Every row comes from one small tree of marks. Brackets hold a mark, then the marks that hang from it, in the order of their numbers. Every link used is in the known rows. Which tree was each row made from?
Known rows:
{z_857 {z_308 {z_939 z_856}}}: [ 14   4 -18  -1  11 -43   6  16   1  10  -4 -10 -34  15  -4 -35  17   0
  -3   1 -42 -14  -7  31  -2 -13 -19 -32 -11  -7 -16 -15 -15  -1   6 -49
  19  34 -12   0   6  -1  -6   5  32 -21 -19 -23 -25 -34  24  29 -23  -7
 -41 -11  25 -14  -5  -5]
{z_857 {z_308 z_939}}: [ 16   5 -26   0   2 -36  -4   8  -6   9  -6  -1 -19  13   1 -31  14  -7
  -3 -12 -37  -4  -5  22  -7  -6 -16 -28  -9   0  -5 -15   0  -1   5 -42
  15  21 -11  -4  12  -5  -5   9  22 -12 -16 -14 -18 -28  16  16 -20  -8
 -33 -11  12  -8  -3  -3]
{z_939 {z_856 {z_857 z_308 z_983}}}: [  1  -3  -6   2  -9 -60   4   6  -4 -14   3 -20 -19  16  -7 -30   6   0
 -14   4 -34  -9 -10  18  10 -23 -19 -17   8 -15  -1 -15  -4  -3  14 -50
  25  38  10  -2   6  21   0  23  24 -51 -24 -36 -35 -10  19  22 -32 -17
 -42  -5  43   2  -8  -6]
{z_459 {z_465 {z_694 z_951}} {z_856 {z_857 z_308}}}: [ 37 -13 -28  -4   8 -15  -6  12  -5  -6 -22 -58 -27  33  14   1   0 -13
  -3 -10   1   7 -23   1   3 -18 -17 -33  23  -1  -1  19 -27  16  -2 -36
   6  12  -2  -8  19   7 -19  55  14  -8 -23   2 -25   5  33  19 -66 -17
  -7   7   5   0  -8  -6]
{z_857 z_308}: [ 12   6 -19   0   1 -14  -6   1 -11   2  -5  -6 -12   6  11 -25  -2  -6
  -4 -12 -26   4  -1  15  -4  -3 -11 -21  -2  -1   3 -12   8  -3   8 -26
  11   7   1  -5  11  -4  -4   9   7  -3  -7 -12 -19 -14  14   0  -8  -3
 -29  -6   8   1  -4  -2]
{z_856 {z_459 {z_465 z_694}} {z_857 {z_308 z_939} z_983}}: [ 22   6 -25  22   1 -54 -20  13 -24  14 -12 -38 -18  38  -5 -17  22  -3
   5   4 -36  -6 -15   7   2 -46 -27 -40   8 -27 -27   6  -8  39   0 -63
  20  55 -11 -13  21   9 -13  17  27 -37 -49 -34 -33 -28  41  28 -64  -5
 -22 -17  17 -12 -11   3]
{z_459 {z_465 {z_694 z_951}} {z_856 {z_857 z_308 z_983}}}: [ 31  -7 -25   4   2 -33 -11   3 -11 -12 -14 -54 -18  33  12  -1  -4 -10
  -5 -10  -6   2 -23  -2   8 -27 -17 -26  27 -10   8  18 -22  25   1 -47
  11  29   6  -9  22  17 -17  55  13 -37 -41 -12 -28  11  30  22 -77 -24
  -5   5  23   3  -9  -8]
{z_465 {z_459 z_856} z_694}: [ 42 -12 -17  -7 -15   8  -7  -4  -2   9  -2 -31 -14  20  33   6 -36   1
  -8 -13   2  22  -6  -2   1   0  12  -6  11  15  21  -7 -15  13  -3 -14
 -13  -2   8   2  13  -8 -17  42  -2  -5 -37  13 -23   4  21  10 -40   3
  -4   3 -14  -1 -30   4]
{z_857 z_308 z_983}: [  8   8 -15   2  -5 -31  -9  -8 -18  -2   4   0  -1   7   8 -25  -4  -5
 -10  -9 -33   0  -2  13   0 -16 -11 -19   3  -8   9 -11  11   8  10 -33
  15  22   3  -8  15   5  -1   6  10 -30 -19 -26 -23 -10  12   5 -16 -10
 -25  -5  23   3   2  -3]
{z_983 {z_857 {z_308 {z_939 {z_856 {z_459 z_465}}}}}}: [ 20  24 -16  19   3 -41   3  16 -17  18  -3 -16 -36  31  -4 -42  19   2
   1   2 -46 -18   0  32  -2 -45 -27 -47   4 -21 -35 -15   5  15  -2 -71
  22  51 -42 -13  31 -11 -16  -3  21 -29 -25 -25 -34 -41  18  18 -52   5
 -43 -14  12  -4  -1   6]
{z_983 {z_857 {z_308 {z_939 z_856}}}}: [  8  17 -16   7  10 -44   8  16   4   1  -5  -4 -37  19  -1 -53  10  -9
 -12  -6 -51 -19  -7  44  -1 -21 -14 -32  -1  -7 -19 -17   1  -2   8 -74
  20  40 -24  -4  14  -1  -7   6  30 -27 -13 -18 -27 -28  13  21 -41 -13
 -50  -1  35  -1  -1  -7]
{z_857 {z_308 {z_939 z_856}} z_983}: [  7   8 -15   1   3 -62  -1   7  -6   7   3  -8 -23  12  -3 -35  13   1
  -4   3 -49 -19  -4  30   0 -24 -18 -28  -6 -16  -7 -15  -5   6   9 -61
  21  44  -7  -1  12   9  -4   6  35 -48 -33 -38 -28 -30  24  30 -35 -18
 -39 -10  40 -11  -5  -8]
{z_951 z_694}: [ 24  -2 -15 -10   6 -21   9  -7   3   4  -4 -23 -18   1   8  -6   1   6
  -2 -16 -28   8   8  -3 -10 -13   7 -17   6  -6  12   1  10  16   6   0
 -12  -5  12 -16   9   1 -13  16   4   8 -18 -14 -13  -3  10   6  -8 -13
 -19   6  -3  -8  -9  -7]
{z_983 {z_857 {z_308 z_939}}}: [ 13  18 -23  12   3 -37   0   7  -7   1  -4  11 -24  18   8 -51   5 -12
 -12 -17 -46  -7  -8  36  -3 -14 -15 -27  -2  -1 -13 -16  14   0   7 -67
  16  31 -21  -7  24  -6  -3   7  16 -16 -14  -7 -21 -24   8   9 -37 -12
 -45   0  21   5   5  -3]
{z_308 {z_857 z_983}}: [  8   5  -9   0 -15 -49  -8 -14 -14   7   8  -4   5   5   8 -13  -7  -1
 -12  -2 -38  -8   5   0   2 -30 -12 -11  -1 -16   8 -11  12  22   3 -21
   5  30  16  -1  10  15  -6  -4  17 -34 -31 -43 -23 -15  18  13 -13 -11
 -17 -18  23   4  -9  -6]
{z_857 {z_308 {z_939 {z_856 z_459}}} z_983}: [  9  11  -9  17   0 -67   4   9 -14   8  13 -10 -21  20 -10 -32  17  10
 -10   5 -46 -21   1  24   1 -50 -27 -31  -5 -25 -20 -21   0   4   3 -57
  28  52 -19  -6  11   6  -4  -2  24 -54 -33 -43 -38 -33  21  27 -40   4
 -44 -20  33 -10   0   3]
{z_465 {z_459 {z_856 z_857}} {z_694 z_951}}: [ 45 -18 -21  -7  -8 -10  -1   3   9  -6 -11 -58 -22  29  21  16 -26  -2
 -19 -19  17  21 -16  -5   2  -6   1  -7  23  13  18  12 -28  11  -7 -21
 -10  -2   7  -2   9  13 -17  76   4  -9 -36   8 -26  21  29  17 -58  -9
   1  12  -2   4 -23  -1]
{z_983 {z_857 {z_308 {z_939 {z_856 {z_459 {z_465 z_694}}}}}}}: [ 27  16 -22  21  15 -35  -7  17 -12  27 -20 -37 -38  31   2 -37  22  -1
  14   3 -44 -19  -8  32  -4 -46 -20 -52   8 -26 -39   0  -6  37  -5 -78
  12  55 -39 -15  30  -5 -22  -2  29 -14 -23 -15 -32 -43  28  26 -64   1
 -28 -11  22 -12  -8   1]
{z_459 {z_465 {z_694 z_951}}}: [ 32  -5 -27 -13  17   4 -22  -4   6  14 -34 -56  -6   9  13   9   5 -11
  19  -8  -4   5  -2 -11 -10 -19  -2 -33  16 -14   4  34 -10  49  -9 -10
 -25  -1  -1 -19  20   4 -26  18  13  26 -13  -6  -6 -10  30  14 -34  -4
  21   4  -8  -6 -13  -5]
{z_308 z_857 z_939}: [ 13   5 -19  -2   0 -45  -5   5  -3  16  -1  -1 -13  10   1 -22  11  -4
  -7  -4 -49 -10   0  11  -6 -27 -21 -23 -12  -7  -5 -10   1  14  -1 -33
   5  30  -3   1   8   7  -6  -1  27 -16 -32 -25 -18 -30  26  24 -17  -7
 -21 -22   7  -9 -10  -6]
{z_939 z_856}: [  7  -5  -3  -7  -1 -25   5   1   8   2  -3 -22 -16   3  -5 -18   0   8
  -4   2 -28  -3   8   8  -2 -15  -6 -19   1  -6   2 -14   5   1   1  -4
  -4  12  11  -5   5   1 -11   3  15  -3  -3 -20 -22 -16  14  13  -3   0
 -21  -3   4  -1 -16  -1]

Which tree is each row?
[ 15   3  -8   9  -6 -52   9  18  -8  13  -9 -39 -24  33 -25 -15  24  11
   4  14 -39  -8   1   5   2 -50 -32 -40   5 -20 -29 -11  -4  16  -7 -35
  10  42 -11  -6  11   2 -16  12  23 -23 -35 -36 -32 -32  34  32 -34  13
 -30 -22  -8 -18 -24   8] -> {z_308 {z_939 {z_856 {z_459 z_465} z_857}}}
[ 14  -1 -13  16   1 -46 -12   8 -19  10 -15 -54 -18  31  -8 -11  17   8
   6  12 -29 -12 -10   7   9 -48 -22 -37  17 -33 -25   7 -12  36  -1 -49
  18  50  -4 -13  19  18 -17  20  26 -40 -32 -38 -38 -22  37  28 -58  -2
 -17 -13  29 -11 -16   1] -> {z_939 {z_856 {z_459 {z_465 z_694}} {z_857 z_308 z_983}}}
[ 10   9 -24   6   0 -50  -6   2 -15   4   3   5 -11  12   5 -33   9  -6
  -6  -9 -48  -6  -6  21  -1 -17 -16 -24  -5  -8   1 -14   5   8  12 -48
  20  35  -4  -7  14   4  -4   4  22 -38 -32 -28 -23 -24  17  21 -30 -11
 -32  -7  29  -3  -3  -4] -> {z_857 {z_308 z_939} z_983}
[ 10   1 -17  10 -17 -61  11  10 -16 -20  16   2 -23  35  -4 -31   0  -5
 -27  -8 -35  -2 -17  17  14 -15 -24 -16   3   3  -1 -28  -3 -18  14 -56
  35  41   6   4  14  12   4  36  19 -66 -46 -20 -36  -2  20  24 -56 -18
 -47  -7  24   2 -10   0] -> {z_459 {z_856 {z_857 {z_308 z_939} z_983}}}
[  6   9 -15  20  -9 -73   1  11 -23  -4  11  -5 -13  30 -12 -30  14   4
 -19  -5 -42  -7  -7  14   6 -39 -33 -25   1 -17 -16 -21   7   0   9 -57
  32  47  -8  -8  14  11   5  17  18 -50 -36 -41 -38 -17  21  22 -43  -2
 -42 -17  22  -2  -1   4] -> {z_856 z_459 {z_857 {z_308 z_939} z_983}}
[  1   2   0  14  -9 -81  10  10  -6  -3  10 -27 -17  28 -27 -21  14  12
 -16   6 -41 -15   3   7   7 -51 -30 -21   6 -25 -19 -20   4   4   1 -37
  23  54   1  -4   5  17  -2  11  26 -54 -39 -48 -39 -18  23  31 -43   1
 -38 -15  21  -7 -15   4] -> {z_308 {z_939 {z_856 z_459 {z_857 z_983}}}}
[  3   3 -15   7 -12 -48  -3   0 -16 -13   2  -8  -7  15   1 -23  -1  -4
 -15  -6 -35   0  -9  11   7 -13 -13 -16  11 -10   7 -10  12  -3  17 -42
  22  28  12  -5  11  16   1  23  15 -40 -24 -28 -30  -4  19   8 -28 -19
 -33  -3  29   4  -4  -2] -> {z_856 {z_857 z_308 z_983}}
[ 29   1 -26  10  17 -30 -13  18 -11  32 -22 -49 -32  29  -1 -17  28   3
  18  10 -37 -15  -7  18  -5 -40 -25 -50  -1 -26 -31   0 -22  35  -9 -57
  12  45 -27  -9  18  -5 -21   2  31 -11 -28 -22 -29 -47  39  35 -50   6
 -20 -19  14 -23 -14  -1] -> {z_857 {z_308 {z_939 {z_856 {z_459 {z_465 z_694}}}}}}
[ 19  10 -18   9   6 -38  -1  18 -16  23  -8 -29 -29  26 -10 -23  23   7
  10  12 -44 -14  -1  22  -4 -42 -31 -48  -5 -21 -28 -16  -9  13  -6 -52
  17  43 -33 -10  16 -10 -16   0  21 -22 -26 -28 -29 -46  28  27 -37  13
 -36 -26   2 -18  -8   5] -> {z_857 {z_308 {z_939 {z_856 {z_459 z_465}}}}}
[ 33  -7 -18   8 -20 -29  -6   0 -17  -9   6 -32 -18  32  24  -6 -29  -4
 -19 -11  -8  18 -21  11  12  -4   0 -10  16   6  15  -7 -22   6   7 -55
  16  29   9   4  15  11 -11  63   9 -49 -56  -1 -38  10  26  19 -64 -21
 -24   4  25   3 -25  -3] -> {z_465 {z_459 {z_856 {z_857 z_308 z_983}}} z_694}
[  5   6  -9  -1  -3 -76   0   1   1  11   5 -10 -16  11  -7 -22  14   2
  -7  11 -58 -24   1  24   2 -43 -23 -23  -7 -22  -9 -15  -4  21   1 -50
  15  53  -1   2   7  22  -7  -4  37 -52 -44 -51 -27 -35  26  39 -30 -14
 -28 -20  38  -9 -13 -11] -> {z_308 {z_857 z_983} {z_939 z_856}}
[ 16  13 -18  20 -10 -64  -8  12 -30   5   2 -17  -9  34 -10 -23  20   2
  -2   2 -43  -8 -10  11   5 -48 -34 -36   4 -23 -19 -12   5  20   3 -60
  28  51 -16 -14  24   7  -6  17  19 -46 -44 -42 -32 -26  26  21 -54  -1
 -35 -20  13  -8  -7   6] -> {z_856 {z_459 z_465} {z_857 {z_308 z_939} z_983}}
[ 38  -6 -26  10 -16 -45  -5  11 -10   2   6 -29 -26  38  21 -13 -11  -7
 -20 -11 -19  10 -26  23   9  -6  -9 -13   6   6   2 -14 -27   8   7 -71
  24  42  -4   4  13  11 -10  63  23 -55 -69  -9 -37  -2  33  35 -77 -23
 -30  -2  27  -4 -26  -4] -> {z_465 {z_459 {z_856 {z_857 {z_308 z_939} z_983}}} z_694}
[ 32 -10 -11  -4 -33 -15  12   2  -8  -8  11 -21 -17  29  16  -2 -34   6
 -27 -11  -3  27  -8   1   9   2  -2  -6  10  20  18 -21  -4 -19   3 -15
   4   4  12   2   8  -1  -7  57  -2 -26 -40   1 -30  14  16   5 -35  -2
 -25  -3 -15   6 -32  11] -> {z_465 {z_459 {z_856 z_857}}}
[  7  -2  -3  11  -6 -52  11  14 -12  -4   2 -29 -30  26 -19 -26  10  12
 -16   6 -29  -8  -3  15   6 -34 -29 -26   5 -15 -20 -16  -1 -13   2 -33
  26  29  -3  -3   4   9   1  23  17 -29  -7 -29 -39 -16  24  17 -24   8
 -47 -12  19  -3  -8   3] -> {z_939 {z_856 z_459 {z_857 z_308}}}
[  9  17 -12  20   3 -52  13  16 -10   6   6  -5 -37  26 -11 -47  13   3
 -12  -2 -48 -22   0  36  -1 -42 -26 -34  -1 -14 -30 -22   8  -2   2 -73
  23  47 -37  -6  20  -4  -4   1  21 -31 -18 -23 -36 -33  13  17 -45   3
 -53 -10  28   2   4   4] -> {z_983 {z_857 {z_308 {z_939 {z_856 z_459}}}}}
[ -1  -3  -7   0  -7 -74   6   9   6  -7   2 -23 -18  22 -19 -25  15   2
 -11   4 -47 -11  -6  11   8 -29 -19 -17   4 -15  -5 -18  -1   6   9 -43
  13  45  12  -2   1  20  -6  17  35 -48 -41 -43 -32 -16  24  35 -35 -15
 -33  -5  29  -5 -20  -5] -> {z_308 {z_939 {z_856 {z_857 z_983}}}}
[ 38 -10 -36  -1  13 -29  -4  18   0   2 -22 -51 -35  41   8  -8  13 -15
  -4 -11 -12   2 -28   6   1 -21 -26 -39  15  -3 -10  16 -32  19  -2 -57
   9  26 -11  -4  17   6 -20  55  30 -21 -38   1 -24  -4  39  34 -78 -18
 -11  -1   9  -8 -11  -8] -> {z_459 {z_465 {z_694 z_951}} {z_856 {z_857 {z_308 z_939}}}}
[ 14   3  -9   9  -6 -44   2  16 -18   7  -7 -41 -28  30 -15 -15  13   8
   0  13 -30  -7  -3  10   4 -39 -32 -38  10 -21 -24  -8  -5   5  -2 -40
  19  35 -14  -9  15   3 -13  18  17 -24 -18 -30 -36 -26  29  16 -33   8
 -39 -20   6 -10 -12   5] -> {z_939 {z_856 {z_459 z_465} {z_857 z_308}}}
[ 39 -11 -22  -8   8   7  -9  -3   1   3 -23 -54 -14  19  22  13 -10  -9
   7 -10   6  11  -7 -16  -4 -19  -5 -26  21  -2  12  23 -14  34 -10  -4
 -17  -1   3  -9  19  -2 -27  33   5  10 -21   5 -13   5  25  15 -48  -2
  16   7 -19   1 -15  -1] -> {z_459 {z_465 {z_694 z_951}} z_856}
[ 34 -16 -21  -6   3  -9   0   5   0  -9 -22 -63 -20  31  10  11  -2  -9
  -1 -10   4  11 -15 -17   3 -21 -11 -25  25  -1   5  21 -15  24  -8 -15
 -13   3  12  -9  16   9 -21  50  11  -1 -25  -1 -21  11  32  19 -56 -12
   9  10 -13   0 -20  -2] -> {z_459 {z_465 {z_694 z_951}} {z_856 z_857}}
[ 25  -8 -20   3 -12 -25  -9   2 -19  -4  -3 -34 -17  37  16 -11  -3  -9
  -6  -2 -16   7 -19   1  13 -15  -9 -23  17  -7   3   1 -11  18   7 -46
  18  34   9  -5  19   9 -15  38  15 -41 -44 -14 -30   1  30  20 -61 -16
 -15  -2  15   0 -19  -1] -> {z_459 {z_465 z_694} {z_856 {z_857 z_308 z_983}}}
[ 13   2 -12  -5   2 -56   4  10   7  18  -1 -19 -25  11 -11 -25  18   1
  -6  11 -52 -20   0  21  -3 -34 -24 -26 -12 -13 -12 -13  -9  10  -4 -39
   8  40  -2   5   2  12  -8  -4  39 -27 -29 -31 -23 -40  29  37 -25 -11
 -29 -23  21 -14 -15 -11] -> {z_308 z_857 {z_939 z_856}}
[ 28   1 -30  19   7 -37 -15  17 -17  18 -21 -43 -24  36  -3 -18  28  -4
   8   1 -30  -1 -15   6  -3 -31 -30 -44   6 -16 -29   5 -14  30  -3 -53
  16  39 -20 -12  19   0 -15  21  26 -11 -33 -19 -27 -33  41  27 -52   0
 -20 -19   1 -19 -17   2] -> {z_856 {z_459 {z_465 z_694}} {z_857 {z_308 z_939}}}
[ 27 -11 -12   4  16 -32  -1  13   6  10 -29 -82 -23  27 -12  10  19   7
  10   7  -9  -7  -4  -9  -2 -48 -22 -37  24 -27 -19  25 -20  40 -13 -18
  -7  23  -6 -15  15  16 -23  31  21   1 -13 -21 -27 -11  40  28 -48   3
   3  -5   0 -10 -16  -1] -> {z_939 {z_856 {z_459 {z_465 {z_694 z_951}}} z_857}}
